Each row was made from one walk, in order. Every step used is in the known rows, and no mark comes twice. Write each row's walk.
In the rows, zero is written as 128.
Known rows
B > U > C > A: [143 149 141 159  84  82 148 138 131 114 153  89 175 113  94 165  75]
U > B > A > Z: [113 133  79 129 117 165 184 127 148 177 160 127 113 119 129 168 132]
B > U: [139 143 135 159  87  86 157 124 149 129 158  94 104 162  95 155  89]
Z > A: [137 142 116 102 149 114 151 172 170 116 143 133 115 145 106 129 156]
Z > A > B > U: [140 140 127 131 122 118 171 105 178 133 131 142 104 160 120 143  99]
J > U > Z > A: [112 114 138 114 184 128 111 194 247 122 157 124 144 163  95  90 132]
B > U > Z > A: [142 175 144  98 171 140 148 179 217 134 126 103 154 168  79 161 125]
B > U > Z: [138 160 145 147 125 116 143 155 202 133 149  88 142 165  70 154  99]
C > A > B > U > Z: [130 133 136 181 115 118 114 101 201 147 139 134 182 140 108 140  60]
Z > A > B: [133 118 110 121 140 121 160 130 185 115 139 165 103 139 123 109 142]
B > A > Z: [ 89 152  97 108  91 139 168 139 143 186 162 139  97 132 117 185 111]
B > A > C > U: [107 108 115  98 116  90 139 131 120 158 171 122  71 155 116 107  97]
Z > A > C > U: [131 121 104  80 157 101 120 162 176 123 166 124  80 179 108  82 124]
C > A > B: [126  98 110 184  93  93 118  93 151 126 155 163 143 120 134 109  91]
A > Z: [111 151  86 142  86 126 141 144 184 150 181 124  90 153 103 150 115]
J > A: [127  95 128 154 126  75 115 138 136 118 141 107 127 147  97 105  97]
Z > A > C: [155 152 107  77 173 126 167 171 168 104 157 138  82 181  86 111 156]

Write each row's walk
[ 91 102  78 134  98 142 137 116 156 194 168 117 108 117 153 138 101]	C > U > B > A > Z
[119 173 109 150  68 117 146 134 164 153 172  97 166 122  99 195  60]	B > U > C > A > Z
[129  95 138 184 101  79 132  74 146 135 135 119 117 158 113 118  40]	J > A > B > U
[112 109 129 142 125  97  84 170 216 134 165  97 135 146  97  92 109]	C > U > Z
[110 102 121 114 161 128  96 151 243 137 139 145 138 142 125  79 120]	C > U > Z > A > B
[ 85 110 105 163  82 105 107 153 189 139 201 117 154 115 115 126  69]	J > U > C > A > Z
[149 150 138 114 122 121 196 134 177 105 136 125 123 128  99 147 109]	Z > A > B > U > C
[131 138 117  93 132 117 187 143 112 142 162 134  74 157  92 137 129]	B > A > C
[135 107 120 169  92  94 144 122 148  98 155 143 161  90 113 110 103]	U > C > A > B
[137 126 124 150 101  87 137 163 136  99 158 111 176  94  97 128 118]	U > C > A
[114 154  95 140  83 121 134 159 167 135 177 117 164 103 102 161 103]	U > C > A > Z
[115  76 108 142 114 105 139 120 125 156 152 107 117 107 146 109 117]	C > U > B > A
[138  72  95 175 110  92 115 126 165 119 169  98 111 130 129  75 119]	C > U > B
[151 156 142 141  83  92 181 154 146 103 158  76 124 134  71 157 100]	B > U > C
[134 133 123 110 178 152 140 161 239 121 129 158 142 145 100 107 152]	U > Z > A > B
[130 119 124 194  76  86 130  68 147 143 149 140 143 136 131 141  50]	C > A > B > U
[111  62 120 160 126 113 159 123 141 141 166 120 112 122 135 102 117]	J > U > B > A
[147 135 135 163  73  99 188 111 159 103 155 111 112 128  90 137  83]	A > B > U > C
[155 119  99 113 153 145 201 131 112 132 159 126  90 144 102 118 150]	U > B > A > C
[104 144  84 155  85 117 109 130 170 163 174 137 144 133 124 159  91]	C > A > Z
[157 100  87 104 179 129 134 149 182 116 167 117  93 167 119  66 147]	Z > A > C > U > B
